What can hang from each mark
leverum: separ
mirefut: dumolu garas pero sidi zavo
zime: demun
sidi: mirefut tomam
separ: leverum tomam
dumolu: mirefut tomam
tomam: separ sidi
demun: garas zime
garas: demun mirefut
zavo: mirefut

In the rows, zero is written as 128.
Known rows, with every way that one mark hangs from another
(separ (tomam (sidi (mirefut dumolu zavo)))): [101 113 121  94 149 151 120 148 132 120 104 173 113 119 117 151 166  97
 142 157 159 147 116  97 128 161 120 125 182 120 119 109 161 105]
(dumolu mirefut (tomam (separ leverum) sidi)): [ 78 142 132 111 214 117 112 126 153 176 141 110 127 114  83 106 142 168
 145 110 115  79 119  96 126 103 159  72  65 134  96 124 132 104]
(zavo (mirefut (dumolu tomam))): [133 144 149  93  87 127 136 144 169  83  95 144 118 122 110 156 116 119
 146 150 119  82 120  82 129 154 137 170  98  82 120 100 188 122]
(zavo (mirefut garas (sidi tomam))): [176 104 110 136 121 112 160 149 149 104 131 127 154 116 111 131  92 125
 111 110 132 103  92 160 189 114 121 144 163 143 207 141 138 125]
(garas mirefut): [121 148 123 152  91 128 145 112 128 127 148 104 114 142 157  92 121 121
 128 134 132 121 114 123 105 148 117 116 116 121 117 131 116 154]
(separ leverum (tomam sidi)): [108 135 162 126 156  92 154 106 156 168 146 107 132 142 135  94 162 146
 130  91 155 148 145 129 138 146 178 115  93 118 122 129  87  84]
(demun zime): [114 134 144 143 125 107 136  91 127 119 129  96 122 155 137 134 137 139
 130 129 142 143 114 107 144 129 134  99 139 111 113 118 102 134]
(leverum (separ (tomam (sidi mirefut)))): [ 90 147 127 105 176 111 126 109 120 147 129 137 139 121 147 114 141 119
 130 127 165 189 126  88 129 124 138 121 108 170 100 121  92 100]
(zavo (mirefut dumolu)): [141 136 137  91  89 119 137 140 162  79 131 121 115 148 137 122 139 102
 149 140 129 101 129 107 147 151 120 165  97  71 126 108 158 115]
(garas (mirefut sidi)): [115 134 118 139  79 128 146 115 124 128 151 108 130 138 170  93  98 115
 137 115 132  95  94 135 137 125 115 132 137 145 145 142 119 151]
(leverum (separ tomam)): [ 86 151 163 145 129  94 134  77 120 130 124 100 132 132 156 119 107 118
 120 125 153 182 143 111 174 122 163 131  76 125 121 130  94 110]
(separ leverum (tomam (sidi (mirefut pero zavo)))): [154 115 133 112 161 126 123 127 130 157 134 188 152 146 114 117 147 127
  88 123 169 175 160 140 140 132 151  99 197 139 123 139 120 102]
(tomam separ (sidi (mirefut pero))): [118 135  98  99 175 150  92 130 113 161 166 126 142 126 133 117 156 133
 118 112 158 151 155 101  92 119 122 107 117 179 109 112 117 140]
(garas (demun zime) (mirefut dumolu)): [147 156 140 126 130 116 121 133 132 114  91 138  89 159 153 173 129 112
 149 148  93 133 110 136  51 153  93 165 105 128 103 124 118 128]
(garas demun (mirefut dumolu)): [143 146 129 130  98 138 127 153 137 111 101 133  98 139 155 141 133 106
 153 142  93 128 121 134  65 163  90 177  67 114 111 120 137 130]
(garas (mirefut dumolu)): [115 138 123 119  83 134 133 132 125 103 140 121 100 140 162 125 135 100
 147 148 125 100 111 126  89 162 105 149 110  96 111 120 143 148]
(separ (tomam (sidi (mirefut dumolu (garas demun))))): [164 118 127 108 180 149 118 209 140 128  77 171 126  93 103 172 186 112
 139 138 112 179 118 130 123 167 115 175 103 157 128  95 127  84]
(demun (garas (mirefut dumolu)) zime): [130 151 114 114 131 122 110 119 104 122 113 133  97 137 149 157 132 133
 173 164 109 120 116 109  88 130 112 137 151 114  73 117 128 141]
(separ leverum): [116 127 155 129 103 126 154 103 154 116 152  91 128 134 140  63 158 139
 121 104 134 124 138 146 174 144 152 108  94  78 104 133 103 110]
(zavo (mirefut (garas demun) pero (sidi tomam))): [229 104 120 149 134 101 137 184 134 121 102 156 166 136 101 179  73 128
  85 113 110 155 133 177 143  95 109 185 142 172 219 144 131 117]
(garas demun): [138 132 147 164 108 130 149 141 144 113 104  97 123 129 132 115 137 134
 129 118 106 156 133 121 137 141 118 134  60 107 120 115 112 118]
(leverum (separ (tomam (sidi (mirefut pero))))): [120 144 129 108 177  97 112 119  94 150 140 169 157 141 151 141 120 116
 106 128 177 208 157  98 100 110 145 132 130 193 114 121  89 110]
(tomam separ sidi): [ 72 140 111 132 167 131 125 101 140 156 166  69 123 121 131  93 175 147
 156 100 139 119 146  83  98 121 146  92  70 134 125 109 117 127]
(mirefut zavo): [103 116 128 165  92 147 147 113 137  96 127 107 124 130 116 102 138 123
 126 142 140 141 131 110 163 133 129  78 162  73 132 116 151 143]
(mirefut dumolu (garas (demun zime)) zavo): [150 107 132 158 140 139 116 157 137  73  71 146 114 110  83 190 170 115
 141 169  86 165 117 141 139 137 108 124 180  83 139  98 151 126]
(zavo (mirefut pero)): [183 136 136 123  94 103 134 130 146 104 155 129 156 172 138 124 107 124
 101 121 150 140 157 113 131 122 134 139 125 109 146 117 134 133]
(zime demun): [ 97 132 153 159  47 129 156 115 137 112 146  96 132 140 129  80 149 122
 115 119 134  98 160 103 120 158 137 107  66  93 128 121 119 139]
(demun (garas (mirefut pero zavo)) zime): [169 140 104 166 123 120 110 108  85 137 118 154 138 151 122 163  97 150
 125 167 123 169 151 115  79  94 119  78 241 128 104 130 128 172]
(sidi (tomam separ)): [ 86 138 130 150 159 134 126  81 127 156 140  75 101 124 133 121 111 143
 123 108 138 119 126 133 139 119 133 110  72 133 142 144 123 140]
(separ leverum (tomam (sidi mirefut))): [118 133 145  95 171 120 138 124 152 167 137 144 134 127 137  85 165 136
 119 101 160 155 127 131 156 153 156 118 116 147  95 135  96  76]
(garas (mirefut dumolu sidi zavo)): [100 113 109 119  70 149 129 126 125  87 128 145 114 128 150 131 113  87
 152 156 126  83 100 134 124 134  98 142 189 106 149 135 169 156]

Rows
[140 122 116 171  93 145 146 132 136 112 103 132 129 128 136 117  96 112
 137 130 100 125 108 141 129 117  93 122 154 137 156 143 138 142]	(garas demun (mirefut sidi zavo))
[ 74 110 151 100  83 135 140 145 133  86  94 134 120  91 127 162 109 120
 152 147 124  77  93 102 169 133 141 166 118 108 140 112 171 125]	(mirefut (dumolu tomam) sidi)
[133 134 100 147  94 139 140 120 109 135 130 106 134 112 153  95  96 140
 162 124 115 108 115 121 150 109 116 122 141 147 109 133 121 143]	(demun (garas (mirefut sidi)))
[156 159 136 159 138 110 130 113 135 140 104 115 107 162 149 146 114 133
 129 131  99 155 106 132  73 136 108 133 113 147 109 130  92 138]	(garas (demun zime) mirefut)
[212 126 119 146  96 109 137 162 143  99 144 130 171 144 101 134 126 128
  89 129 139 149 156 136 147 127 134 127 157 107 169 105 139 136]	(zavo (mirefut garas pero))
[168 155 115 145 127 104 109 111  78 153 123 138 131 161 145 158 101 155
 126 149 132 166 145 120  75 102 126 113 181 153  91 128 104 160]	(demun (garas (mirefut pero)) zime)
[ 94 134 116  78 191 152 109 110 150 166 172 106 127 104 128  57 188 143
 137  86 134 115 137 121 129 136 137  91  90 146  76 132 111 101]	(tomam (separ leverum) (sidi mirefut))
[137  87 110 153 162 122 139 176 105 130 122 127 135 118  97 145  86 132
 105 137 128 109  67 165 205 100 105 117 170 154 194 146 122 126]	(dumolu (mirefut garas (sidi tomam)))
[ 85 116 139 114 162 122 132  77 140 161 157  82 120 115 143  90 108 146
 121  76 130  87 116 176 184 103 153 130  88 141 152 176 106 117]	(mirefut (sidi (tomam (separ leverum))))
[128 131 118  78 186 140  97 116 129 167 181 134 145 124 129  84 175 143
 110  89 149 139 166 132 104 119 144 104 115 160  92 133 111 114]	(tomam (separ leverum) (sidi (mirefut pero)))
[176  93 110 102 129 154 114 184  86 103 116 182 122 107 108 186 140 105
  78 165 147 160 120 171 127 150  96 174 183 140 146 125 151 142]	(sidi (mirefut dumolu garas pero) tomam)
[194 146 135 170 101 121 130 139 116 138 118 138 131 165 148 146  98 126
 104 128 110 175 150 137  58 132 105 154  94 150 134 131 109 148]	(garas demun (mirefut pero))
[ 85 103 128 127 152 137 122  67 143 148 145 104 122 105 117  96 102 134
 120  98 127  87 126 170 194  93 145  95 148 124 161 178 131 126]	(mirefut (sidi (tomam (separ leverum))) zavo)
[164 148 125 169  49 130 133 132  92 149 143 137 145 147 133 110 106 142
 116 138 112 123 193 113  51 132 127 121 110 126  96 134 122 163]	(zime (demun (garas (mirefut pero))))
[ 80 111 141  74 156 127 113  93 138 141 148 108 105 109 145 121 121 124
 142  98 125  61 114 181 169 115 139 171  84 120 148 167 127 106]	(mirefut dumolu (sidi (tomam (separ leverum))))
[ 80 140 132 112 180 120 126  92 158 167 183  76 131 121 134  65 188 158
 155  76 129 109 155 122 116 123 169  86  62 120 102 126  98 109]	(tomam (separ leverum) sidi)
[ 92 140 146  56 152 175  97 115 152 132 111 141 104  80 111 113 158 130
 135 126 107  81 115 128 161 157 145 139  71 112  59 126 168 113]	(sidi (mirefut (dumolu (tomam (separ leverum)))))
[181  95 124 165 102 148 117 185 117  64  91 170 137 110  81 185 153 113
 116 166  96 183 163 154 130 136 110 145 170  85 163  99 168 137]	(mirefut dumolu (garas demun) pero zavo)
[125 135 109 156  47 139 150 127 112 140 137 114 136 117 146  80 101 138
 147 126 107  64 142 117 112 127 121 118 110 141 113 141 125 149]	(zime (demun (garas (mirefut sidi))))
[136 141 110 140 124 117 129 104 104 149 121 113 128 132 155 136  92 151
 159 130 117 113  95 118 138  97 116 114 181 161 106 139 104 138]	(demun (garas (mirefut sidi)) zime)
[ 96 117 157  70 123 131  96 111 130 125 133 143 133 101 120 153 109 135
 124 111 122  77 145 144 157 107 172 171  98 129 132 138 158 119]	(mirefut (dumolu (tomam (separ leverum))) pero sidi)
[165  72 104 174 148 129 122 174  84 114 116 166 158 131  72 177  70 122
  72 163 138 136 104 172 182  78  98 102 252 148 220 148 154 150]	(dumolu (mirefut garas pero (sidi tomam) zavo))
[133  74 101 170 151 138 139 166 109 111 112 142 139 112  70 151  88 122
 102 157 124 115  72 167 206  88 101  88 229 131 202 147 151 139]	(dumolu (mirefut garas (sidi tomam) zavo))
[147 120 150  54 163 119 111 152 128 148 137 191 133 140 139 148 168 115
 112 126 164 158 154 145 108 153 148 173 140 146 104 125 116  81]	(separ leverum (tomam (sidi (mirefut dumolu pero))))
[ 99 125  93 152 141 143 122  71 114 154 143 109 107 119 136 127  69 119
 126 124 127  83 100 153 130  99 110 105 166 159 175 174 146 167]	(garas (mirefut (sidi (tomam separ)) zavo))
[123 148 119 133  49 145 136 143 111 119 129 131 110 122 140 109 138 120
 162 153  97  76 162 109  60 162 109 142  83  95  80 123 146 149]	(zime (demun (garas (mirefut dumolu))))
[101 123 137 106 116 115 129 159 118 107 121 168 132 123 119 192 146 132
 134 147 144 130 153  73  50 135 148 160 126 122 129  86 167 141]	(mirefut (dumolu (tomam sidi)) pero)
[162 130 135 175 159 117 130 142 136 113  90 109 134 120 100 159 158 147
 121 129  97 182 109 139 154 130 132 113 124 129 135 106  99 122]	(mirefut (garas (demun zime)))
